Each row comes from the steps of one walk. Every step used is in the known rows, and no mark comes twice. Write the walk behind each row, first mark first.
Known rows
m -> c -> d: [ 13  -7   8 -12  -1  -2   3 -10  24 -10  15  -4 -12  -8   7  -8   3  -4
   0  -8  -1 -26  -5  -2  -9  -7 -12   5   3  -4   8]
e -> m -> j -> z: [  3   3  15 -10  -4  19  -3 -13  31   2  -6  -1   4   1  -3  -9  -7   2
  11 -16 -15  -1  -4  -8 -20 -11   0   8  12   0 -20]
j -> z -> g: [  2  -9  -2  -8   9  21   7  -5   2  -5 -13   5   6  -4  -5  -4  15  -1
   8   5 -12   1  -4   0 -14   2   3  -3  -3 -10 -15]
g -> p -> d -> c -> m -> j: [-32  18   5  -4 -13  24  14   5  50   5  -4  -7  -6  -3  -7   3 -17   3
  30 -16 -11  -6   4  -5   0  -1  11  11   9 -21   3]
d -> c -> m -> j -> z: [ -7  -4  29   1   0  33  17  -9   8   0  -2 -19   1   8   8  -9   6   1
  30 -16  -4 -12   1   4 -21 -10   1  10   7 -21  -6]
z -> j: [-21   9   3   2 -10   3   0 -22   0   6  -3 -10   0  23   0   7  13   3
   8   2  10 -14   2   0   2  -7   3  -2   1   3   7]
z -> g: [-19   7   1  -7   6   1   4   4  -5   0  -1   9   3  -8  -7  -1  11  -1
   6   7  -5  -1  -1   2  -3   8   8  -1 -10  -6 -10]
m -> j -> z: [ 11   0  19  -3  -3  19   7 -10  13   4  -7  -7   7  10   1   1   4  -1
   5 -12  -4  -3  -3  -8 -13 -16   7  -1  14  -2 -11]
m -> j: [ -6  12  20  -2  -6   2   5  -1   6   9   3  -5   4   8  -1   2  -3  -1
   2 -11   2  -4   0  -5  -3 -10  10   2   7   1  -6]
b -> c -> d: [ -8 -17  -6  -4  -7  12  -8  -5 -15   6   5 -15  -3   2   5  -6   8  -4
   9   1  -5 -20   6   5  -6  -6  -6   5   0  -5 -11]
p -> e -> m -> c: [  8 -30  -4  -2  -8  -2  -4  -1  53  -1   9  17  -4  -4  -1  -1   4  -3
   8 -14  -1 -12  -5  -9 -13  -6   0   6   1   2   4]
c -> d: [  8   9   2  -8   0 -12  -9  -8   3  -4  11  -2  -2  -4   4 -13   6  -2
   1   0  -2 -16   1   6  -1  -3 -10   5   3  -1  -8]
g -> p: [-10  -7  -5   5  -2  12  -5  -5  28  -6 -19   6  -1 -11  -5   1 -12  -1
  -5  -4  -7  21   2   5   4   0   6  -2   4  -3  -3]
c -> d -> p -> e -> m -> j: [  2 -10  10  -3 -19  -5 -14 -13  39  -5  21  10   7   0   1  -3   4  -5
   6  -8  -3 -11  -1   4 -17  -4   0  11  10   6 -35]
g -> p -> e -> m -> j: [-10 -14  -1   5 -12   5 -14  -4  64   3 -13  19   5  -4  -8   0  -9  -3
   6 -17  -8  16   2  -2  -5 -11  15   5  11   2 -14]
a -> b: [ -1  11 -23   5  -9 -24   5 -13  15  -4   8  16   1 -21  -7  14   2   0
   2   4   3   3   4   0  -5  -3   0   4  -2  -2   3]
b -> c -> m -> j -> z: [-10 -19  18   5 -17  55   9  -7  -3  12 -16  -9   6  20   9   4  12   0
  32 -14  -9 -14   3   1 -19 -11   4   6   2 -10 -18]
e -> m -> j: [-12  14  17  -8  -7   2  -5  -6  27   7   4   1   1  -3  -3  -6 -11   2
  10 -15  -8  -3  -2  -5 -10  -7   3  11   7   3 -16]
d -> c -> m -> j: [-20   7  31   1  -3  21  16  -2   5   5   6 -17  -2   6   7  -7   3   1
  27 -16   1 -13   3   6 -12  -7   3  12   2 -18   0]
e -> p -> d -> c -> m: [-22 -17 -22  -1  -9  27  16  11  19   5   9 -19  -3  17  -7  -2  13   6
  19  -3  -5  -5   1 -26   2  -2   4  10  -2 -19  16]
d -> c -> m -> j -> z -> g: [-20   1  30  -6   5  36  21  -7   5   1  -4 -12   3   3   3  -9  15   0
  34 -11  -8 -12   0   6 -24  -5   7  10  -1 -26 -12]
d -> p: [ -7 -12   0   6 -11  14   0  -7   2  -9   6   1   3  -4   0  11  -6   0
  -8   6   0  11  -1   6  -7  11   1   0   0   3 -19]
e -> m -> c -> d -> p: [  1 -12   6 -12 -11  13  -6 -19  42 -16  19   4 -10 -21   4  -7 -11   0
   1  -9 -11 -14  -7   2 -21   3 -16  13   3   0 -17]
c -> m: [ -5   5  15   5 -10  18   5   0   3  -2  -8  12   1   7   8  -2   6   3
  25  -5  -3  -8   0   9  -4   6  -6   7  -6  -5  -7]
p -> g: [ -6  14  -9   5  -3   0 -10   0  -4   1 -10  19  -2 -10  -3   2  -3  -2
   5   6  -6  -7   3  -8  -5   3   8  -4   0  -8 -14]
j -> z -> g -> p -> d -> c: [-19  -5 -17 -12   9  27  13  -2  37  -4 -11  -5  -2 -16 -15  -3  -1   1
  15   2 -20   2   0  -5 -10   4  10   1   4 -26  -3]

Which walk is each row?
[  7 -16   9  -7 -10  12   4 -17  27 -17  21  -3  -8 -12   8   2  -1  -4
  -7  -4  -2 -17  -7   2 -15   1 -12   5   3  -2  -8]
m -> c -> d -> p
[-20 -25  -8  -4  -2  11  -3   0  66  -6 -11  29  -3 -21 -12  -1   4  -4
   9  -8 -13   6  -4  -1 -10   1  13   3  -6  -8  -9]
z -> g -> p -> e -> m -> c
[  4 -28  -8  -3  -9   1 -16 -11  78 -10  -4  20  -6 -18  -2  -9  -4  -5
   4 -16 -10  -2  -2   0  -8  -9  -2   7   8  -1  -4]
g -> p -> e -> m -> c -> d
[-17  16 -17 -11   0  -4  15  12  17   7  20 -21 -10  -3  -9   1  -9   3
  16  -1  -3 -19   3 -15   1   3   4   7   5 -17  17]
p -> d -> c
[-13  -9 -28   6 -23  -1  -2 -24   6  -5  16   3   1 -22  -1  17   4  -4
   4  10  -2  -8   9   8 -16  -2  -5   8  -2  -5 -20]
a -> b -> c -> d -> p
[ -8 -19 -27  10  -6  17 -11   1  -1   1 -12   8   4   6  -8  -1  14  -1
  -9   7  -6  11   2 -28  -2  -6  12  -6  -2  -7  -8]
e -> p -> g
[ -1 -12   5  -6  -4   6  -4  -3  42   7  -4  19  12   4  -9  -4  17  -3
  19 -11 -10  -6  -3  -9 -20 -10  14   5   5  -2 -23]
p -> e -> m -> j -> z -> g
[-29   9 -11  -2  -9  22  10   6  44  -1  -6  -4  -9  -9  -6   1 -16   4
  27  -8 -13  -3   5   0   2   7   4  10   4 -21   7]
g -> p -> d -> c -> m
[  0 -38  -4   5 -17  13  -2  -8  51 -10  14  17  -1  -8  -1  11  -2  -3
   1  -6  -1   1  -6  -3 -19   4   1   5   1   4 -15]
d -> p -> e -> m -> c
[ -6 -39 -12   7 -18  16 -10  -7   0   2  12  -6   3   5   5   7  14  -7
   5   5   0 -13   6   7 -12  -2   0   3   1  -1 -26]
b -> c -> d -> p -> e
[-16  11 -23  -5 -10   7   1   7  46   1  -8   7  -5  -8 -13   8 -19   3
   8  -3 -12   5   2  -9  10   5   8   1   7  -7   5]
g -> p -> d
[-19 -17   3   8 -16  42   3   1 -14   8 -10  -3   0  13   9   4   8   1
  27  -4  -5 -13   5   6  -8   2  -2   6  -8  -9 -10]
b -> c -> m
[ 10 -21  -4   3 -13  -7 -10  -9  19 -11  18   9   6  -1   3   2  12  -6
   0   4   2  -9   1   7  -9   2  -3   4   5   4 -24]
c -> d -> p -> e
[ -3   8  -5   2 -11   4 -16 -15   3 -12   6  15   0 -15   3  -1  -2  -4
  -1  10  -8 -13   2   5 -14  10  -3   2   3  -6 -37]
c -> d -> p -> g
[ -6 -25 -14   7  -8   4 -18  -3  60  -3 -16  23   1 -10  -8  -3  -6  -2
   5  -9  -9  17   2   2  -3  -3   8   3   5   2  -9]
g -> p -> e -> m
[-11   1 -20 -10   1  26   8   0  42  -4 -20  12   2 -11 -15   2   1   1
  14   3 -22   3  -2  -8  -7   6  10  -2   4 -15 -11]
j -> z -> g -> p -> d
[ -4 -13   8   0  -3  20   5  -6  42   3 -19  14  12   3  -9   2  15  -6
  10 -10  -8  10  -1  -4 -14 -13  23  -3   9  -8 -19]
m -> j -> z -> g -> p -> e
[-27  -6   2  -1  -6   6  -7   0  54   3 -13  26   8 -10 -14  -1   4  -4
  14 -10 -12  12   0   0  -8  -3  22   4   0  -5 -23]
z -> g -> p -> e -> m -> j
[  5   3  30   2 -12  36  11  -9  16   1 -14   5   8  16   8  -2  10   2
  30 -16  -7  -9  -3   2 -16  -8   0   7   7  -7 -16]
c -> m -> j -> z
[ 14 -30   3   0 -13   2   1 -12  40 -14  22   6  -5  -6   7   5   9  -8
  -3  -5   4 -19  -5   0 -15  -2  -6   4   4   0  -7]
m -> c -> d -> p -> e
[-25  26  10  -9 -13  13  21  12  23  12  16 -14  -6   7  -3   2  -4   4
  38 -13  -4 -29   2 -10  -4   0   6  15   6 -20   8]
p -> d -> c -> m -> j
[ 14 -24  -3  -8  -8 -12 -10  -6  55  -5  16  16  -6  -7   2 -10   8  -5
   9 -13  -3 -23  -4  -7 -14  -9  -7  10   4   1  -2]
p -> e -> m -> c -> d
[ -9 -15 -34  -4 -11  11   5  12  20   6   7  -8   1  17 -13   6  11   4
  -1   1  -5   2  -2 -36  10  -3   7   1   1  -3  12]
e -> p -> d
[-25  -6  -8  -3 -14  28  19  10  25  11  12 -23   0  23  -8   0  12   5
  21 -11  -4 -10   1 -30   0  -9  11  11   3 -17  12]
e -> p -> d -> c -> m -> j
[-16   2  11 -11  -1  29  -5 -14  48  -1 -20  11   5 -13 -10 -10  -8   2
  13 -14 -24  12  -3  -1 -19  -6  10   6   7  -7 -30]
e -> m -> j -> z -> g -> p
[  3 -24  -1   4  -9  17 -12 -10  69  -1 -22  17   7  -2  -7  -3  -4  -3
   8 -18 -13  16   0  -3 -13 -14  12   3  15  -1 -18]
g -> p -> e -> m -> j -> z
